Each row comes from the steps of one walk. Every step used is in the known rows, and no mark comes twice. Write the walk behind each row, first mark first.
Known rows
dadipev > tatus > fasu > fesun: [ 12.4   7.9   0.5  -6.5  -0.6   7.8  -5.3   3.2  17.9   2.7  -6.2   5.9
   5.3 -15.7  16.0  -4.0  -2.4   4.6   2.6   2.9 -13.0]
fesun > tosef > tatus > fasu > rami > vunupas > tetif: [ -9.8  11.7   4.2   9.9  -2.2  -1.1   1.2 -19.3  15.4  -6.8   6.3 -10.6
   0.4   5.2  -9.5   4.3   5.4 -14.7  -0.1  -1.8  17.7]
tini > tetif: [ -8.3 -18.2  -9.3  -0.7   2.2   3.0   6.1   9.8 -33.4   3.4   5.1   4.2
 -16.6  41.8  -9.2 -21.6   8.1  13.3   0.1   1.2  -4.4]
fasu > rami > tosef: [ -3.4   2.3   0.1  -2.6   9.6  -8.1  11.8  -9.8   8.4   1.6   9.2  -0.3
  -5.8 -38.8  -9.5   3.3  -2.7   2.8 -17.1   3.7   3.8]
tosef > tatus > fasu: [  8.4  -7.0  -1.9   1.5  -1.3  -1.1 -10.7  10.9   3.4  -4.4 -11.0  -0.3
   6.9  -4.5  -5.3  -5.3   1.2  -1.0   3.0   1.1  -3.5]
fasu > fesun > tosef: [ -4.3   3.6  -6.4  -6.4   2.2   1.5   7.9 -10.4   4.1  -2.2   3.5   6.1
  -2.0  -6.1   6.9   0.1   4.2  -6.2 -10.0  -3.7   1.1]
fasu > fesun: [-1.0 -4.5 -2.4 -4.4  0.3 -0.1  5.1  4.1 -9.2  3.8  0.3  3.7 -4.7 19.7
  3.7 -6.2 -5.6 -0.2  2.4  0.4 -4.4]
vunupas > tatus: [ -0.6 -15.3  -4.8  -1.2   5.4  -4.2  -1.0  13.4 -44.4  -2.6   3.0  10.9
 -13.7  35.9  -4.0 -14.8  -2.6   9.2  -5.0  -7.0  -2.6]
tatus > fasu > fesun: [ 7.2 -0.6  0.3 -4.6 -3.9  4.3  2.9  6.1  8.1  2.9 -4.1  2.8  8.1 -5.6
  4.9 -0.3 -2.3  0.6  4.5  2.8 -7.9]
vunupas > tetif: [ -6.2 -13.7  -5.4   9.3  -0.5  -9.2  11.2   4.6 -34.3   3.6   6.2  11.2
 -21.3  41.3 -19.3 -23.4   6.0  -1.0   1.5   2.2   7.8]
tatus > fasu > fesun > tosef: [  3.2   6.8  -3.4  -5.3  -1.6   5.7   6.2  -9.3  19.6  -3.4   0.0   4.6
   8.9 -29.4   7.8   5.2   6.6  -5.6  -8.9  -1.7  -2.2]
tosef > tatus > fasu > fesun: [ 11.2   2.0   4.1  -7.1  -5.0   4.5 -11.5   8.3  20.0  -3.6  -9.5  -4.6
  12.3  -4.2   8.2   4.2  -4.2  -6.9   5.6  -0.8  -7.2]
fasu > rami > tosef > tatus: [  1.5   4.0   3.3  -4.1   7.7  -7.2  -6.9  -5.5  19.1  -6.0   1.7  -8.5
  -0.1 -29.0  -6.4   6.9  -4.8  -5.3 -12.9  -0.3   4.3]
rami > vunupas > tatus > fasu > fesun > tosef: [ -4.1   8.7  -0.2  -1.8  -3.3   8.5  -0.5 -14.2   5.5  -9.3   4.4  -0.2
   6.6  -1.8  16.3  10.8   1.0  -2.6  -5.0  -7.2   0.9]
tosef > tatus: [ -0.2 -10.3  -5.2   0.9   3.0  -5.3 -10.6   9.6 -14.7  -4.2  -7.6   0.0
  -5.8  25.3  -6.0 -11.0  -2.1  -2.5   1.7  -2.2   1.0]
tatus > fasu: [  3.9  -9.7  -5.7   2.5   0.4  -1.4   5.5   7.6  -9.0   2.8  -4.8   7.9
   1.5  -6.6  -7.9 -10.2   3.5   6.6   1.7   4.8  -4.6]
dadipev > tatus > fasu > rami > vunupas > tetif: [ -6.9  10.8   3.3  11.4   0.5   0.1   4.6 -13.5   2.4   3.4   6.7  -2.1
  -9.0  13.7  -5.3  -7.8   1.0   0.1   5.8   4.3   8.8]
fasu > fesun > vunupas > tetif: [-13.9  -4.9   0.3   6.5  -9.9  -3.7   5.9  -0.2 -25.8   8.0   6.7   4.5
 -23.3  58.8   1.0  -7.7   5.6  -9.6  11.4   1.2   8.1]
rami > zepuf: [ -6.8  -9.1  -6.0  -0.6  10.1 -14.3   8.5   3.8 -22.0   8.1   2.4   3.1
  -2.6  12.7 -20.2  -1.1  -3.8  21.1  -6.1   0.6   8.3]
vunupas > tatus > fasu: [  8.1 -11.7  -1.4  -0.5   0.9   0.2  -1.9  14.6 -23.3  -2.8  -2.2   9.6
   0.0   5.4  -2.8  -8.5   0.5   9.7  -2.6  -3.3  -6.2]
dadipev > tatus > fasu > rami > vunupas: [ -6.1  13.0   0.1   4.9   5.5   3.6   0.6 -13.4  11.2   3.7   0.2  -5.7
   2.1  -7.5   5.6   0.6  -5.6   6.1   5.3   4.4   0.8]

Which walk is each row?
[  4.2   5.2   3.1  -2.0   6.1  -4.3  10.2  -8.8  24.4   1.3   5.7  -1.2
   5.3 -61.9  -8.5   8.6   0.0   3.2 -14.3   5.8   0.5]  tatus > fasu > rami > tosef
[  6.2   0.3  -4.9  -0.4   0.1   1.1  -8.6  -1.1  15.5  -9.3  -8.3   0.7
  10.0 -24.6  -1.3   0.8   8.6  -7.1  -6.8  -2.4   0.8]  fesun > tosef > tatus > fasu
[  7.2  10.9   1.5  -5.3   7.1   0.6  -2.4  -4.9  32.9  -5.1  -3.3  -7.7
  15.0 -43.0  -4.6   9.6   3.5  -9.9 -10.6  -3.6   2.5]  fesun > tosef > tatus > fasu > rami
[ 10.5  10.4   0.2  -4.9   9.9   1.9   1.4   0.8  19.8   5.9  -2.4   2.0
   5.4 -38.2   1.1  -3.5  -1.4   6.1  -4.9   2.8  -6.8]  dadipev > tatus > fasu > rami
[  9.1   4.4   3.4  -5.0   6.0  -0.9  -4.6   5.8  22.2  -0.7  -5.9  -7.6
  12.8 -26.3  -7.8   4.6  -2.9  -4.9  -1.6  -0.4  -1.3]  tosef > tatus > fasu > rami
[ 0.3  1.1  3.9 -3.7  3.2  0.1  0.7  5.7 -7.9  4.5  2.4 -0.7 -0.9  0.0
  0.9  7.5 -0.5  1.3 -0.2 -4.5 -0.8]  fesun > vunupas > tatus > fasu > rami
[ 0.2  1.0  4.3 -1.8 -5.8  7.2 -3.8  1.0 -7.0 -3.7  0.9 -1.6  5.3 21.1
 14.2  5.5 -8.4  3.4  7.5 -3.6 -4.9]  rami > vunupas > tatus > fasu > fesun
[ -2.0   1.7   2.3  -1.3 -10.5   3.7 -13.5   4.3   6.4   2.2  -8.5  -5.8
   0.9  19.6  16.8  10.3   0.8  -9.6  13.9  -0.1  -2.3]  tosef > tatus > fasu > fesun > vunupas
[ -7.1   7.8   3.1   5.2   1.7   0.9  -4.5  -8.4  13.4  -2.0  -2.8 -15.0
   9.2   2.3  -2.1   8.0  -7.4  -3.8   7.6   1.2   6.3]  tosef > tatus > fasu > rami > vunupas
[ -1.4 -10.3  -2.3   2.1  -3.9   0.5  -4.8  10.9 -30.5   1.3  -1.8   7.5
  -7.7  22.0   5.2  -2.2   4.0   6.1   5.1  -3.4  -3.4]  fesun > vunupas > tatus > fasu
[ -7.0  -2.1   2.5   7.2 -13.4  -0.4   4.6   0.5 -12.2   7.6   3.6   3.8
 -13.5  38.3   1.1  -3.0   8.0  -9.2  12.7   2.9   5.1]  tatus > fasu > fesun > vunupas > tetif
[ -2.5   5.0   4.6  -1.5 -11.0   2.3 -13.0  -4.6  19.4  -1.3  -3.9  -7.1
   1.1  -7.7  18.1  17.6   1.5  -9.3   6.2   1.8  -1.1]  rami > tosef > tatus > fasu > fesun > vunupas
[ -1.3   5.0   5.2  -2.4   2.1  -2.7   1.4  -6.1   6.8   0.0   8.4  -2.5
  -2.6 -36.0   3.0  16.0   0.7   2.6 -11.4  -0.8   1.6]  fesun > vunupas > tatus > fasu > rami > tosef
[-5.6 -0.9 -1.4 -0.4 -9.4  3.5 -0.2  1.2 -3.7  7.6 -3.3  1.2 -3.3 18.2
 14.2  6.5  1.8 -3.7 12.6  2.6 -3.1]  tatus > fasu > fesun > vunupas
[-11.5   2.9   3.8  13.3  -2.8  -3.4  11.8 -10.6  -5.2   3.4   8.5  -4.5
  -6.6  21.8 -15.4  -5.1   0.6  -3.2   7.4   4.3  13.2]  tatus > fasu > rami > vunupas > tetif
[  8.6   0.8   3.6  -6.8   7.8   0.1   3.8   9.0  -1.8   1.1   2.6   1.2
   5.8 -15.9  -5.5   1.7  -3.6   5.0  -6.5  -4.4  -3.6]  vunupas > tatus > fasu > rami
[ 11.0  -2.1   4.2  -8.5  -2.7   5.3  -2.9  11.1  -4.0  -1.9  -0.9   4.6
   6.1   5.0   9.9   1.1  -4.9   3.5   0.1  -4.6 -10.0]  vunupas > tatus > fasu > fesun
[-10.7   5.4   0.2   6.7   2.2   0.4   8.0 -10.7   3.1   3.4   2.2  -8.0
   4.0   0.6  -3.8   3.9  -5.8   2.2   6.1   4.1   5.1]  tatus > fasu > rami > vunupas
[  8.0  -2.9   0.6   1.4  -2.0  -2.7 -10.4   0.6  17.4  -8.1  -5.8  -1.6
   7.7 -36.5  -3.7   3.1   2.3   0.1  -6.4   3.2  -1.7]  rami > tosef > tatus > fasu
[ -3.6  -7.9  -1.7   6.5  -1.9   2.1  -2.7   2.5 -26.5  -4.6  -0.1   2.5
  -1.2  24.2   2.1  -3.8  -3.3   9.8   5.3  -2.0  -0.7]  rami > vunupas > tatus > fasu
